Known rows, with every step that occurs
u q d x s: [ 0.881 -0.425  1.708  0.874  0.240 -2.057  1.925  2.237 -0.286  0.812
 -0.542 -0.228 -3.342  0.411 -2.506  3.014  1.081  1.448 -3.303  0.361
 -1.548 -3.830 -0.703  0.886 -0.092 -0.017 -3.088  0.457  6.414  1.804
  3.497 -2.057 -1.829  0.107]
x d u: [ 1.557 -0.618 -0.750  0.863 -0.911 -0.757  1.207  0.988  1.452  0.187
  0.230 -1.468  0.627 -0.132 -2.258 -3.026 -0.587  0.637 -1.862  1.387
  0.598  0.173  0.749  0.360  0.314 -1.381  4.438 -0.120 -0.106 -1.091
  2.917 -0.835 -1.209  0.770]
a q d x: [ 0.921 -1.345  2.765  0.792  0.973 -2.312  1.587  1.184  0.939  1.420
 -0.528  0.486 -1.742 -1.054 -4.284  1.344 -0.224  3.310 -4.164  4.200
 -0.945  0.137  0.849  2.986  0.779 -1.182  0.195 -0.056  4.305  1.215
  1.702 -0.284 -1.660  0.720]
a q s x d u: [ 0.682 -1.146 -0.396  1.183 -1.700 -0.648  0.628  1.375 -1.585  1.425
 -1.722  2.343  1.502  0.864 -4.571 -0.769 -1.113  5.748 -0.175  3.177
 -0.659 -2.280  0.026  0.304  2.237 -1.435  3.313 -0.767  5.188  0.572
  2.298 -1.113 -2.540  0.945]
u q d: [ 1.989  0.433  0.805  1.115  0.747 -1.831  1.808 -0.078 -0.152  1.146
  0.588  0.034 -2.358 -0.091 -2.178  1.410  0.617 -0.465 -3.874 -0.965
 -0.741  0.427  1.297  0.976 -0.740 -1.088 -1.522 -0.505  2.859  0.474
  4.150 -3.251 -0.993  0.286]
q d x: [ 0.513 -1.367  2.348  0.651 -0.118 -2.533  2.150  0.987  2.016  1.018
 -0.205 -0.830 -1.333 -0.584 -2.534  0.603  0.350 -0.506 -3.423  3.026
  0.000 -1.082  1.105  1.777 -0.210 -0.725  0.047  0.810  3.448  0.526
  2.317 -0.558 -2.073  0.283]
x q d a: [ 2.836  0.573  0.593  0.233  1.798 -0.053  3.181  1.773 -0.157  1.873
  0.676  0.201  3.118 -1.613 -2.126 -2.806  0.676 -2.750 -2.674  3.329
 -0.423 -0.807  2.601  0.735 -2.047 -1.486  2.343 -0.531 -1.946  1.112
  4.100 -4.139 -0.454  0.837]
a q s: [ 0.701 -0.850 -0.282  0.026  1.229  0.052  0.412  0.838 -2.288  2.656
 -0.920  3.266  0.354 -0.544 -4.911  1.224 -0.580  4.832  0.514  0.515
 -0.089  0.431  0.235 -1.552  1.332 -1.364  0.750 -0.980  1.712  0.971
  2.293 -0.456 -1.698  0.222]
u d a q: [ 1.843  1.075  0.720  1.149  2.214 -0.581  0.935  2.262 -0.562  2.174
 -0.390  3.781  2.394 -0.948 -2.652 -2.140 -1.140  0.562 -1.729  4.188
 -0.269  2.261  0.884  1.732 -0.864 -2.101  0.862 -1.241 -3.512  1.002
  2.272  0.347 -0.432  1.310]
x d: [ 1.412 -0.838  0.382  0.656 -0.970 -1.457  0.349  0.658  2.371  1.177
  0.610 -0.678  0.400 -0.928  0.250 -2.739  0.482 -0.086 -2.068  2.270
 -0.256  0.424  1.325  1.377 -0.630 -1.370  1.593  0.243  0.008  1.538
  3.494 -0.378 -1.676  0.796]
d a q: [ 1.533  0.055  0.005  0.572  1.725  0.564  0.654  2.060 -0.502  2.345
 -0.879  1.971  1.969 -1.255 -3.343 -1.053 -0.573  1.887 -1.611  3.112
 -0.569  2.282  0.628  0.898 -0.847 -1.970  0.735 -1.005 -2.736  1.669
  2.654 -0.572 -0.913  0.912]
u q: [ 1.629  0.175 -0.763  0.747  0.016 -0.750  0.189 -0.310 -0.428  1.589
 -0.150 -0.478 -0.285  0.427 -1.905  1.263  0.710  0.959 -2.023 -2.252
 -0.422  1.441  0.757 -0.194 -0.892 -1.139 -1.210 -0.817  2.494 -0.570
  3.875 -1.676 -1.087  0.170]
q a d x s: [ 0.179 -0.495  1.909  0.977 -0.594 -1.169  1.999  4.661  0.733  1.168
 -1.682  0.853 -0.561 -1.501 -3.499  0.493 -0.216 -1.557 -3.065  1.033
 -0.968 -5.569 -0.412  1.265 -0.941 -1.151  2.414  1.705  0.333  3.343
  1.972  0.510 -2.123  0.208]
x d u q a: [ 2.830  0.430 -1.365  1.928  0.018 -1.530  1.928  0.446  0.605  0.149
  0.138 -1.944 -0.673 -0.095 -3.969 -2.600 -0.714 -0.520 -5.090 -1.552
 -1.092 -1.883  1.147  1.548 -2.144 -2.348  1.431 -0.790  0.143 -1.013
  5.654 -2.039  0.180  0.695]
a q s x d: [ 0.499 -1.236  0.643  1.099 -1.724 -1.112 -0.576  1.190 -0.623  2.520
 -1.295  3.385  0.944  0.224 -1.927 -0.184 -0.034  4.696 -0.213  3.683
 -1.240 -1.958  0.767  0.985  1.284 -1.445  0.642 -0.264  4.867  3.187
  2.768 -0.522 -3.158  0.939]
a d u q: [ 2.094  0.965 -1.189  1.122 -1.229 -0.825  1.324  1.234 -0.737  0.311
 -0.524 -0.756 -0.500 -0.198 -4.028  1.611 -1.002  0.260 -3.486 -2.866
  0.402  0.453  1.177  0.375 -0.132 -1.284  3.403 -0.672  1.307 -1.184
  1.995 -2.817 -0.685  0.361]
s x d u q: [ 1.436 -0.143 -0.604  1.849 -2.855 -1.429 -0.130  0.123  0.384  0.284
 -1.097 -1.051  0.108  1.714 -1.106 -0.577  0.181  1.498 -2.767  0.218
 -0.725 -1.094  0.734  1.559  0.064 -1.051  1.413 -0.606  5.285 -0.673
  3.939 -2.706 -1.982  0.895]
s x q d a: [ 1.781  0.300  1.311  0.790  0.298 -0.162  2.274  1.898 -0.187  2.036
 -0.929  1.385  3.581 -0.475 -1.237 -2.287  1.046 -3.232 -2.074  4.589
 -0.854 -2.525  2.283  1.374 -1.231 -0.989  1.897  0.020  0.228  1.755
  3.644 -4.677 -1.794  1.000]
s x q a d: [ 1.464  0.202  1.224  1.221 -0.807 -0.391  2.057  2.144  0.021  1.846
 -1.865  1.295  2.318 -1.247 -2.051 -1.482  0.539 -3.291 -3.284  1.589
 -1.108 -3.166  2.160  1.820 -1.132 -1.591  4.721  0.735  0.267  2.154
  3.159 -3.023 -1.679  0.709]
a q: [ 0.846 -0.658  0.517  0.505  1.697 -0.082 -0.141  0.894 -0.554  1.859
 -0.758  1.815 -0.192 -0.722 -3.398  0.482 -0.131  3.531 -1.260  1.529
 -0.497  2.484  0.305  0.502  1.077 -1.293  1.295 -0.619  0.352  0.537
  2.046 -0.346 -1.392  0.529]
d q s x: [ 0.579 -1.398 -0.519  0.648 -0.959  0.500  0.613  0.937 -3.143  2.528
 -2.506  4.155  2.658  1.933 -5.203  1.226  0.157  3.947  0.961  1.249
 -0.477 -2.149 -0.152 -0.177  0.364 -0.404  1.245 -0.257  2.357  1.388
  2.861 -1.063 -2.872  0.358]

Rows
[ 0.650  0.647  0.753  1.318 -0.203 -0.401  0.856  2.217 -2.597  3.050
 -2.027  6.768  3.836  0.665 -3.603 -0.812 -1.277  1.613  0.687  4.584
 -0.306 -1.510  0.491  0.187  0.177 -1.772 -0.214 -0.861  0.697  1.770
  2.046 -0.230 -2.279  1.025]
u d a q s x
[ 2.698  1.397  0.282  1.154  0.942 -1.242  2.270  1.055 -0.186  1.714
  0.648  0.451  0.227 -0.437 -2.503 -0.002  0.082 -1.999 -4.221  0.368
 -0.797  0.563  2.065  1.482 -2.665 -1.584 -2.156 -0.627 -0.198  1.562
  4.614 -3.777 -0.597  0.682]
u q d a
[-0.507 -1.479  1.008  0.104 -0.258 -0.437  0.432  2.749  0.378  1.187
 -1.659 -0.201  0.060  0.151 -1.976  0.898  0.859  1.446 -0.174  1.949
 -0.380 -3.116 -1.398 -0.580  0.758 -0.015 -0.035  0.828  3.563  1.175
  1.860  0.649 -2.589  0.028]
d x s
[ 1.575  0.769 -0.065  0.728  1.527 -0.356  1.394  2.239 -2.379  2.909
 -0.364  5.540  3.388 -0.580 -4.170 -1.269 -1.567  1.941  0.212  3.309
 -0.017  0.289  0.864 -0.279 -0.708 -2.207  0.187 -1.519 -1.436  1.090
  2.447  0.512 -0.829  0.944]
u d a q s
[ 1.816 -1.021 -1.281 -0.655  0.407  0.596  1.655  0.503 -2.011  2.529
 -0.385  0.948  3.093 -0.394 -3.118 -0.662  0.863  1.483  1.482 -0.098
  0.378 -1.518  1.648 -2.591  0.095 -0.967  2.918 -1.134  2.358 -0.248
  3.344 -2.166 -1.359  0.039]
x q s
[ 1.058  0.407  0.951  1.339 -0.964 -1.792  2.168  3.599 -0.150  1.147
 -1.313 -0.205 -1.704 -0.886 -3.346  2.168  0.169 -0.409 -4.806 -1.460
 -1.837 -5.266 -0.409  1.654 -1.973 -1.312 -0.837  0.651  3.347  2.909
  3.110 -0.749 -1.488  0.257]
u q a d x s
[ 1.119 -0.142  0.932  1.539 -1.292 -0.590 -0.056  2.391  0.973  2.275
 -1.184  2.507  2.305 -0.446 -0.125 -2.563  0.124  1.643 -2.431  5.921
 -1.678 -0.047  1.273  3.373 -0.971 -2.116  0.810 -0.285  0.098  3.870
  3.096 -0.752 -2.206  1.559]
s x d a q
[ 0.807 -0.822  0.134  0.672 -2.527  0.064  1.331  2.459 -2.671  2.481
 -2.432  4.495  2.098  0.650 -4.951  1.636 -0.551  2.798 -0.566  1.181
 -0.284 -2.831  0.673  1.071  0.291 -0.598  3.251  0.356  1.597  3.120
  1.502 -1.812 -2.834  0.556]
a d q s x
[-0.243 -0.999  0.516  0.619 -0.346  0.053 -0.598  0.820 -2.495  2.809
 -2.477  4.424  1.437  0.611 -4.623  1.921 -0.194  4.800  1.056  1.824
 -0.577 -0.701 -0.107 -0.678  2.206 -1.073  0.349 -0.375  4.127  1.582
  1.848 -0.939 -3.188  0.312]
a q s x
[ 1.195 -0.114  0.493  0.823  1.273 -0.531  2.208  1.199  0.027  0.079
 -0.354 -0.154 -0.385 -0.175 -5.237 -0.735 -0.949 -0.795 -2.469  1.063
  0.821  0.170  0.635 -0.459  1.206 -0.879  3.928  0.186 -0.175 -1.773
  2.286 -2.861 -1.181  0.286]
q d u
[ 1.457  0.056 -1.626  0.257 -0.377 -0.592  0.817 -0.219 -2.141  2.367
 -0.268  1.097 -0.039  0.416 -3.564  2.304  0.347  2.361 -0.105 -2.764
 -0.037 -0.580  0.802 -1.861 -0.682 -1.164 -1.735 -1.133  4.143 -0.129
  4.073 -1.926 -1.456 -0.121]
u q s
[ 1.625  0.604  0.997  0.798  1.231 -0.562  2.094  2.329  0.750  1.681
  0.301  1.280  1.527 -1.273 -2.612 -1.798 -0.258 -3.133 -2.847  3.013
  0.007  0.054  1.628  0.931 -1.571 -1.576  0.174  0.166 -3.326  1.738
  3.359 -2.400 -1.193  0.634]
q d a
[ 1.727  0.260 -1.778  0.991  0.244 -0.276  0.876 -0.203 -1.244  0.417
 -0.745 -1.081  0.149  0.959 -4.470  1.044 -0.383  1.633 -1.986 -2.838
  0.413  0.733  0.199 -0.980 -0.034 -0.993  1.316 -1.280  2.420 -2.706
  3.351 -2.706 -0.422  0.172]
d u q
[ 0.482 -0.899  0.114  1.488 -2.403 -0.838  0.036  1.123  1.263  0.233
 -1.547 -0.351  1.564  1.013 -1.400 -2.678 -0.153  0.435 -1.527  2.497
  0.087 -1.772  0.332  1.103  0.927 -0.800  4.192  0.388  2.948 -0.354
  2.527 -1.538 -2.454  0.964]
s x d u
[ 1.436 -1.796  0.585 -0.421 -0.351 -1.057  1.286  0.323  0.947  1.625
 -0.780 -1.996  1.670 -0.160 -1.641 -0.744  1.325  1.009 -1.616  2.248
 -0.096 -0.909  1.626  0.333 -0.917 -0.794  2.272 -0.698  4.620 -0.509
  2.561 -0.707 -1.243  0.500]
d x q
[ 1.842 -0.096 -2.584  0.530 -0.373 -0.093  1.178 -0.077 -3.078  1.121
 -0.781  0.479  0.710  1.125 -5.941  1.640 -0.813  3.038  0.063 -3.807
  0.592 -1.257  0.219 -2.560  0.218 -1.121  0.805 -1.568  4.246 -2.303
  3.295 -2.392 -1.117 -0.141]
d u q s
[ 2.370 -0.203 -2.564  0.811 -1.802 -1.420  1.366  0.173 -1.310  0.847
  0.411 -0.259  0.331  0.716 -3.641 -0.193 -0.582  3.009 -1.468 -1.664
 -0.073 -1.834  1.067 -0.830 -0.372 -1.417  1.184 -1.389  4.110 -0.994
  4.349 -1.953 -1.021  0.438]
x d u q s
[ 1.743  0.353 -0.686  2.473 -1.586 -1.564  1.529  0.520  0.365  0.424
 -1.351 -0.685  0.120  1.062 -3.416 -1.916 -0.341 -0.531 -4.331 -0.387
 -1.478 -2.944  0.901  2.095 -1.304 -1.946  1.206 -0.299  3.321 -0.155
  5.382 -2.272 -1.274  0.870]
s x d u q a
[ 1.833 -0.143  0.396  0.911  1.621 -0.667  1.285  1.245 -1.328  1.427
 -0.613  3.575  1.336  0.933 -3.759 -1.456 -0.444  1.097 -1.641  2.352
  0.163  1.417  0.242  1.626 -0.662 -0.870  1.970 -0.825 -2.953 -0.255
  2.777  0.160 -0.348  0.958]
u d q
[ 2.294 -1.479 -0.995  0.302 -0.963 -0.633  1.672  1.293 -1.389  2.063
  0.265  1.919  1.075  0.299 -3.761 -1.310 -0.147  4.306 -0.962  2.283
 -0.645 -1.429  0.715  1.206 -1.124 -1.246  1.666 -0.720  0.008  2.312
  4.275 -0.271 -1.458  0.753]
x d q s
[ 2.025 -0.001 -0.338  0.705 -0.975 -0.984  0.963  2.134  2.204  1.933
  0.719 -0.043  2.006 -1.191  0.189 -4.135  0.246 -1.836 -2.494  3.641
 -0.173  0.309  1.902  1.904 -2.554 -2.022  1.379  0.014 -2.770  2.567
  3.945 -0.468 -1.259  1.119]
x d a
[ 1.803 -1.223  0.291 -0.593 -2.262 -1.416  2.772  1.865 -0.550  2.423
 -0.669  0.292  2.250 -1.097 -2.810  0.869  0.411  1.433 -1.178  0.802
  0.375 -3.330  2.443  0.088 -1.068 -1.008  3.957 -0.293  5.345  1.404
  1.331 -1.408 -1.873  0.325]
a d x q s
[ 1.931 -0.386  0.248  0.545 -0.630 -0.119  1.799  2.383 -0.694  1.467
 -0.772  1.675  0.522 -0.623 -4.120  0.400 -0.414  1.535 -2.870  0.910
 -0.124  1.077  1.067  2.231 -0.779 -1.061  3.922 -0.014 -2.753  1.944
  1.766 -1.095 -1.002  0.711]
a d q
[ 2.096 -0.385  1.404  0.781  1.214 -2.199  3.123  0.756  0.733  1.491
 -0.593  0.267  2.203 -0.425 -3.052 -3.015  0.383 -2.198 -3.423  2.637
 -0.416 -2.694  1.734  1.635 -2.331 -1.868  2.025 -0.528  1.261 -1.091
  3.562  0.501 -0.158  0.859]
u d x q a
[ 1.527  1.260  0.281  0.870  0.968 -0.745  1.226  2.092  0.402  1.814
 -0.119  2.746  3.158 -0.328 -1.343 -3.053 -0.662 -3.356 -1.058  2.990
  0.659  1.066  1.322  0.411 -1.965 -1.865  1.057 -0.504 -3.932  0.450
  2.687  0.043 -0.774  0.946]
u d a
[ 0.525 -0.673  1.627  0.834 -0.340 -2.701  1.030  0.932  1.502  1.159
 -0.841  1.088  0.963  0.333 -1.437 -0.784  0.001 -0.777 -1.768  2.988
  0.536 -0.111  0.878  1.649 -0.584 -0.902  0.406  0.056  2.483 -0.902
  1.657  1.833 -1.653  0.672]
u d x
[ 1.098  0.131 -0.343  0.714 -0.978 -0.182  1.578  2.304  0.215  0.370
 -0.915 -0.124  0.998 -0.921 -4.206 -0.262 -1.400 -0.718 -2.225 -0.478
  1.188  0.235  0.886 -0.219  0.972 -1.166  6.047  0.311 -0.665 -0.565
  0.675 -1.822 -1.296  0.403]
a d u
[ 1.286  0.582  0.765  1.237  0.185 -0.974  1.807  2.469  0.926  1.613
 -0.517  0.717  0.426 -2.242 -3.555 -1.045 -0.774 -3.147 -4.018 -0.247
 -0.139 -1.153  1.750  1.111 -1.458 -2.157  3.572  0.971 -3.676  1.935
  2.644 -0.890 -1.137  0.356]
q a d
[-0.419 -0.959  0.078  0.454 -1.449 -0.143  0.030  0.583 -1.434  2.409
 -2.231  3.136  2.140  0.974 -2.545  1.063  0.263  1.140  1.978  0.973
  0.267 -2.055  0.254 -2.040  1.118 -0.590  0.500  0.325  4.113  0.739
  2.153 -1.153 -3.394 -0.016]
q s x
[ 2.127  0.294  0.446  1.579  2.778 -0.710  2.648  1.291 -1.377  1.416
 -0.685  3.764  1.550  0.223 -5.723 -2.546 -0.925 -0.743 -3.477  1.483
 -0.755 -0.375  0.474  2.147 -2.049 -1.859  1.730 -0.601 -5.168 -0.143
  4.186  0.801  0.181  0.942]
u d q a
[ 0.697 -0.784  0.419  0.325 -0.531  0.270  0.249  0.316 -0.450  1.793
 -1.941  0.577  3.001  0.619 -0.512 -0.877  1.703 -0.179  0.100  2.019
 -0.317 -1.076  1.332 -0.264  0.511 -0.343  2.857 -0.191  2.903  0.049
  2.890 -2.609 -2.184  0.538]
s x q
[ 1.420 -0.163 -0.856  0.076  1.122  0.800  1.019  2.205 -2.315  3.183
 -0.757  3.884  2.971 -0.959 -4.851 -0.247 -0.945  3.426  0.276  2.180
 -0.347  0.107  0.665 -0.877 -0.569 -2.026  0.194 -1.454 -0.921  1.872
  2.703 -0.542 -1.455  0.500]
d a q s
[ 0.287 -1.168  0.210  0.947 -3.187 -1.303 -0.165  0.910  0.352  2.223
 -1.080  2.491  1.542  0.579 -0.368 -1.230  0.538  0.939  0.505  2.840
 -0.408 -2.845  1.040  0.126  0.331 -0.941  0.786  0.526  4.681  2.521
  3.281 -0.725 -3.444  0.587]
q s x d
[ 1.621  0.447  0.093  1.375 -0.724  0.330  2.929  2.237 -0.883  0.793
 -2.442  0.445  3.302 -0.492 -4.546 -2.017 -0.529 -2.439 -3.231  0.667
 -0.444 -3.840  1.623  0.828 -0.262 -1.569  7.663  0.198 -0.125 -0.297
  2.528 -4.117 -1.196  0.669]
s x q a d u
[ 2.580  0.657 -0.517  0.777  0.791  0.349  3.488  2.313 -0.691  0.694
 -0.807 -0.919  2.363 -1.716 -5.802 -2.621 -0.856 -2.095 -3.652 -0.736
  0.101 -2.336  2.002  0.024 -0.905 -1.957  7.888 -0.342 -2.376 -0.988
  2.888 -3.086  0.246  0.532]
x q a d u
[ 1.916  0.457 -1.081  1.248 -3.608 -1.425  0.397  1.144 -0.621  2.683
 -0.519  2.022  2.375  0.886 -0.137 -0.840  0.573  0.151 -1.301  1.598
 -1.181 -3.438  1.829  0.973 -2.603 -1.804 -2.046 -0.863  4.292  3.367
  4.859 -2.492 -2.507  0.948]
u q s x d a
[ 0.982  0.580 -1.191  1.287 -3.428 -0.540  1.067  1.455 -2.641  1.234
 -2.330  2.231  1.124  1.355 -4.610  2.936 -1.067  1.659 -0.839 -2.801
  0.311 -2.925  0.733 -0.951  0.826 -0.841  2.726 -0.353  5.696 -0.146
  1.908 -3.592 -2.665  0.189]
a d u q s x
